Each row was made from one walk, in order. Every step used is in the known rows, and no mark comes twice. Write each row's walk.
Known rows
Y/K/A/Z: [ 2.045 -0.964  1.437 -1.481  1.173 -0.274 -5.699  0.317 -0.741 -1.101
  2.291 -0.502  0.015  0.114 -0.848 -0.674  2.141 -0.527]
W/Z: [ 0.267  1.125  0.754 -1.511 -0.653 -1.184 -0.566 -0.593  0.080 -0.922
 -0.403 -1.353  0.132 -0.044  0.163  0.438  0.270 -0.926]
Y/K/A/Z/D/W: [-0.302  0.492  0.207 -0.174  0.036 -0.313 -3.673 -0.249 -0.394 -1.402
  0.598  0.409  0.094 -0.675  0.084 -0.103  0.182  1.293]
Z/A/K: [ 3.130 -0.517  1.858  0.348  0.263 -1.243 -1.648  0.119  2.384 -0.178
 -0.489 -0.450 -0.241 -0.984 -0.950  0.219  2.580  0.800]
A/Z/W/Y: [ 0.936 -1.385  0.253  0.652 -0.583  0.236  1.549  1.721  0.267 -3.054
 -0.624  1.883 -1.929 -0.171  1.164  1.823 -0.637  1.875]
K/Y/W/Z: [ 0.814  3.291  0.512  0.063 -0.007 -0.810 -0.449  0.363 -1.038 -1.142
 -1.221 -1.864  2.142  0.948  1.713  1.334 -0.150 -2.350]
K/Y/W/Z/D: [-1.087  4.316  0.505 -0.275 -1.181 -1.397  0.043 -0.984 -0.948 -1.092
 -1.143 -1.493  1.982  0.523  1.538  1.499 -2.008 -2.001]
D/W/Z/A: [-0.568  1.751  0.682 -0.545 -0.707 -0.972  1.569  1.030  2.057 -0.271
 -1.861 -1.977 -0.528 -1.632  2.410  0.302 -0.241  2.128]
Z/W/Y: [ 0.930 -1.527  0.479  1.210 -1.205 -0.350  1.605  0.769  0.630 -2.332
 -2.271  0.207 -0.788 -1.093  0.075  1.604 -1.400  1.624]
D/W: [ 1.413  0.787 -0.206  1.985 -0.034  0.125  0.155 -0.091  0.171 -1.085
 -2.789 -0.176  0.701 -0.477 -0.548  1.603  1.781  1.402]
A/K/Y/W/Z/D: [ 0.493  3.357  0.020  0.434 -0.904 -1.691 -0.659 -0.851 -0.156 -1.409
 -0.754 -0.071  2.112  1.184  1.145  0.843 -0.807 -2.515]
A/K/Y/W/Z: [ 2.372  2.333 -0.031  0.823  0.202 -1.015 -1.148  0.508 -0.295 -1.499
 -0.795 -0.510  2.261  1.642  1.289  0.637  1.062 -2.825]
D/W/Y/K: [ 1.407 -1.564  0.079  1.160 -1.125  0.010 -0.122  2.342  1.215 -1.147
 -3.081 -0.810 -0.460 -0.455 -0.731 -1.345  0.182  0.781]
K/A/Z/D: [-0.258  0.398  0.865 -1.163  0.785 -1.319 -3.413 -2.380 -1.655 -1.427
  1.869  0.034  0.249 -0.727 -0.241  1.580  0.319  1.307]
W/Y/K/A/Z: [ 1.582 -2.826  1.116 -1.657  0.870 -0.748 -4.189  1.444 -0.727 -1.525
  1.597 -1.027 -0.800 -0.206 -0.289 -1.673  0.588  0.394]
D/W/Z/A/K/Y: [ 1.508  2.010  0.835  1.506  0.553 -1.966  0.528  1.517  1.113  0.254
 -1.779  0.217  1.151 -0.407  1.576  1.011  0.641  1.436]

Write each row's walk
[ 1.367 -1.838  0.900 -0.071 -1.370  0.645 -0.284  3.073  1.230 -2.627
 -0.110  1.816 -2.285  0.154  0.372 -0.193 -0.680  0.276] => A/Z/W/Y/K
[-0.334 -1.844  1.193 -2.068 -0.246 -1.346 -3.681  0.089 -0.650 -1.410
  1.640 -0.644 -0.902 -0.670 -0.412 -1.416 -1.212  0.716] => W/Y/K/A/Z/D
[ 1.108 -2.364 -0.179  0.046  0.902 -0.101 -2.568  2.195 -0.503 -1.848
 -0.140 -0.584 -0.596 -0.441  0.883 -1.264  0.544  1.939] => D/W/Y/K/A/Z
[ 1.522 -1.020  1.110 -0.422  0.335  0.353 -4.204  0.875 -0.108 -2.236
  1.813  0.824 -0.419 -0.368  0.231  0.606  0.461  0.153] => Y/K/A/Z/W
[ 0.294  2.135 -0.108 -1.226 -1.034 -0.132 -0.115  0.078  0.669 -1.931
 -0.902 -2.715  0.551  0.380  2.109 -0.017  0.236 -2.194] => Y/W/Z
[-0.389 -0.369 -0.009  0.212 -1.601  0.021  0.350  1.944  0.987 -1.754
 -1.355  1.218 -1.725 -0.035  0.215 -0.991 -0.874  1.459] => A/Z/D/W/Y/K
[-0.840 -1.461  0.008  0.288 -0.837 -1.321 -2.052 -0.094 -0.009 -1.097
 -1.757 -1.908  0.438 -1.786 -0.408 -1.331 -2.037  2.005] => Z/D/W/Y/K/A
[ 1.887 -2.031  1.433 -0.584 -1.087 -0.563 -1.660  1.606  0.902 -0.865
 -1.374 -1.268 -0.712 -0.119 -1.880 -1.657  0.277 -0.706] => W/Y/K
[-0.186  1.600 -0.544  0.184 -0.673 -0.585  1.033  0.195  0.395 -1.190
 -2.133 -0.921  0.308 -0.289  1.223  0.786  0.205  0.570] => D/W/Z
[ 1.472 -2.998  1.331 -1.120  0.240 -1.279 -4.139  0.482 -0.400 -0.807
 -0.068 -2.730  0.313 -1.060 -1.352 -1.884 -0.129  0.124] => W/Y/K/A
[-1.201 -0.968 -0.768  0.386  0.488 -1.242 -0.282 -0.555 -1.382 -2.128
 -0.483  0.042 -0.384 -1.280  1.486  0.954 -1.298  3.800] => K/A/Z/D/W/Y
[ 1.032  0.915  0.193  0.243 -0.378 -1.243  0.908  1.146  2.820 -0.581
 -1.419 -0.641 -0.444 -0.973  1.942 -0.274  0.962  1.636] => D/W/Z/A/K
[ 1.374  0.411  0.590  0.769 -0.250  0.696 -0.008  0.634  0.241 -2.659
  0.055  2.483 -1.077  0.095  0.626  2.772  0.954  0.815] => A/Z/W
[-1.566  3.105 -0.015 -1.580 -2.151 -0.755  0.324 -1.262  0.684 -1.904
 -0.867 -2.319  0.369 -0.016  1.936  0.168 -1.600 -1.857] => Y/W/Z/D
[-1.600  2.176  0.829 -1.814 -1.824 -1.862 -0.150 -1.971  0.213 -0.896
 -0.319 -0.975  0.063 -0.476 -0.044  0.642 -1.484 -0.629] => W/Z/D
[-0.492 -0.499  0.158  0.805 -2.290 -0.640  0.382  1.028  1.264 -1.031
 -3.064 -0.456 -0.603 -0.871 -0.887 -1.210 -1.677  1.165] => Z/D/W/Y/K
